Each row was made from one small tree. Brackets hold a mark, then the marks that hang from it, in alphabetical order. Every link used is in the known rows. Write each row's tree.
Known rows:
[B W]: [ 1.15 -1.84  2.25 -0.06  1.36  0.09  1.58 -0.75  0.61  1.83 -0.68  2.49
 -0.15  0.44  0.49 -1.11 -2.13]
[G [B [W F]] L]: [ 0.78 -1.09  3.15 -0.39  0.87 -0.22  1.70  1.36 -0.51  1.71 -0.56  1.64
  0.24  0.30 -1.50  1.30 -2.90]
[W B F L Z]: [ 0.84 -1.16  2.69  1.31  1.68  1.76  0.76 -0.92 -5.85  0.77 -0.69  2.92
  1.51 -0.76 -2.94  2.12 -3.09]
[W Z]: [ 1.53 -0.85  2.17  0.51  1.79  0.87  1.44 -0.52 -1.71  1.45 -0.71  2.64
  0.63  0.08 -0.11  0.02 -1.68]
[W L Z]: [ 1.48 -1.12  2.32  0.83  2.15  1.14  1.15 -0.62 -3.02  1.36 -0.71  2.19
  1.03 -0.08 -1.49  0.90 -1.90]
[F E]: [ 1.20 -0.49  2.14 -0.41  0.91 -0.10  1.71 -0.38 -0.40  2.48 -1.17  3.83
  0.98  0.44 -0.26 -0.14 -2.17]
[E [F [W [B G] L Z]]]: [ 1.32 -1.31  2.14 -0.72  0.80  0.78  1.38 -0.78 -4.29  1.82 -1.76  2.99
  1.05 -0.11 -2.59  1.84 -3.30]
[F E [W B L Z]]: [ 1.26 -2.55  2.19 -0.47  0.83  0.79  1.20 -0.65 -4.68  2.57 -1.87  3.75
  1.08 -0.31 -2.30  2.10 -3.36]
[W B L Z]: [ 1.22 -1.02  2.47  1.03  1.93  1.61  1.18 -0.78 -4.82  1.32 -0.73  2.85
  1.16 -0.51 -1.65  1.44 -2.28]
[W [B G]]: [ 0.79 -0.01  2.38 -1.47  0.26  0.55  1.70 -0.95 -1.69  1.46 -0.79  3.78
  0.77  0.10  0.39 -0.06 -2.37]
[G [B W] L]: [ 1.00 -0.94  3.01 -0.59  1.03 -0.30  1.99  1.43  0.15  2.06 -0.58  1.61
  0.02  0.45 -0.66  0.87 -2.39]
[G [B [W Z]] L]: [ 1.22 -1.48  3.12 -0.34  1.27  0.13  1.78  1.33 -1.00  2.02 -0.51  1.52
 -0.17  0.07 -1.08  1.35 -2.24]
[B [G L] [W Z]]: [ 1.07 -2.82  2.96 -2.26  0.37  0.12  1.22 -0.31 -0.82  1.90 -0.31  3.43
 -0.72 -0.28 -0.71  0.62 -2.07]
[Z [G B L]]: [ 1.08  0.06  2.50 -0.43  0.95 -0.22  1.99  2.75 -0.37  1.58  0.97  2.59
  0.93  0.76 -1.21  0.99 -1.86]
[W B [F E] L [Z G]]: [ 0.85 -1.79  2.65  0.81  1.09  1.40  0.71  0.28 -6.38  1.38  0.39  4.23
  1.59 -0.87 -4.20  2.76 -3.09]
[E [F [W [B G]]]]: [ 1.14 -0.59  1.95 -1.18  0.36  0.18  1.76 -0.61 -2.29  1.90 -1.81  3.33
  0.98  0.39 -1.31  0.79 -3.31]
[E [F [W B L Z]]]: [ 1.40 -1.24  2.04  0.41  1.41  0.85  1.42 -0.52 -4.31  1.81 -1.75  2.77
  1.25 -0.01 -2.62  1.75 -3.26]
[G B]: [ 1.26  0.73  2.40 -0.09  1.17  0.20  2.17  0.42 -0.18  1.65 -1.05  1.09
  0.81  0.69  0.30 -0.03 -2.22]
[G [B [W [F E] Z]] L]: [ 0.99 -1.81  3.31 -0.43  0.84  0.06  1.50  1.29 -1.88  2.17 -0.70  2.11
  0.07 -0.21 -2.31  2.10 -2.88]
[E F]: [ 1.36  0.41  1.99  0.45  1.49  0.16  1.82 -0.26 -0.86  1.72 -1.20  2.84
  1.18  0.59 -0.99 -0.04 -2.30]

Write each row's tree:
[ 1.55 -2.19  2.03 -1.00  0.45  0.14  1.59  0.90 -2.42  2.67 -0.90  3.06
  0.60  0.22 -1.71  1.46 -2.87] => [F E [W [Z [G B]]]]
[ 0.85 -1.55  2.79  0.89  1.26  1.49  0.73 -0.86 -6.24  1.54 -0.97  3.79
  1.55 -0.96 -3.55  2.61 -3.31] => [W B [F E] L Z]
[ 0.81 -1.43  2.18 -2.12 -0.03  0.03  1.62 -0.13 -1.75  1.83 -1.41  3.80
  0.73  0.41 -0.36  0.92 -3.14] => [F [W [B [G L]]]]
[ 1.09 -2.84  2.66  0.72  1.75  0.94  0.76 -1.02 -2.70  1.26 -0.60  2.09
  0.22 -0.38 -2.15  0.75 -2.79] => [B [W F L Z]]
[ 0.39 -0.49  2.72 -0.86  0.40  1.00  0.98 -1.12 -4.03  0.81 -0.81  3.40
  1.52 -0.32 -2.25  1.52 -3.40] => [W [B G] F L]
[ 1.22 -2.89  2.74 -1.68  0.75  0.70  1.04 -1.39 -1.83  1.67 -0.59  2.51
 -0.45 -0.38 -1.07  0.39 -2.25] => [B G [W L Z]]
[ 1.08 -3.04  2.55  0.69  1.61  0.87  0.72 -0.10 -2.85  1.13  0.49  2.46
  0.24 -0.31 -2.68  0.87 -2.62] => [B [W F L [Z G]]]
[ 0.65 -0.19  2.64 -1.73  0.21  0.30  1.67 -0.06 -1.70  1.57 -0.57  4.24
  0.81  0.08 -0.18  0.72 -2.36] => [W [B [G L]]]
[ 1.47 -2.15  1.92 -0.08  1.57  0.72  1.20 -0.55 -2.77  1.66 -1.56  2.18
  0.92  0.27 -1.39  1.08 -2.81] => [F [W L Z]]
[ 1.59 -1.28  1.75  0.05  1.22  0.31  1.57  0.39 -2.41  1.81 -0.89  2.95
  0.91  0.41 -2.06  0.93 -2.72] => [E [F [W [Z G]]]]
[ 1.36 -0.82  1.81  0.02  1.33  0.14  1.57 -0.33 -2.03  1.86 -1.85  2.44
  1.36  0.65 -2.12  0.93 -3.17] => [E [F [W L]]]
[ 1.01 -1.35  2.56 -0.18  0.75  0.08  1.54  1.41 -1.47  1.80  0.62  2.20
  0.60  0.29 -2.27  0.92 -2.70] => [Z [G [B [W [F E] L]]]]
[ 0.91 -3.34  2.99 -1.80  0.23  0.61  0.67 -1.48 -2.95  1.86 -0.80  3.22
 -0.16 -0.74 -2.60  1.32 -3.06] => [B G [W [F E] L Z]]
[ 0.86 -1.14  2.75 -0.41  0.78 -0.23  1.65  2.46 -0.61  1.50  1.09  2.47
  0.43  0.48 -1.90  1.10 -2.43] => [Z [G [B [W F]] L]]
[ 1.18 -1.49  2.92  0.45  1.42  0.80  1.40 -0.10 -2.41  1.44 -0.89  0.56
  0.24 -0.15 -1.86  1.14 -2.93] => [G [B [W F L Z]]]
[ 1.29 -2.33  2.08 -0.71  0.53  0.56  1.43 -0.58 -3.61  2.67 -1.85  4.09
  0.76 -0.18 -1.18  1.38 -3.18] => [F E [W B Z]]
[ 1.24 -1.26  2.26 -1.14  0.52  0.39  1.55 -0.05 -3.45  1.95 -1.57  3.64
  0.82 -0.01 -2.19  1.88 -3.16] => [E [F [W [B [G L]] Z]]]
[ 1.02 -0.73  2.16 -1.39  0.29 -0.03  1.73  0.05 -2.33  1.99 -1.64  3.74
  1.01  0.36 -1.80  1.42 -3.31] => [E [F [W [B [G L]]]]]
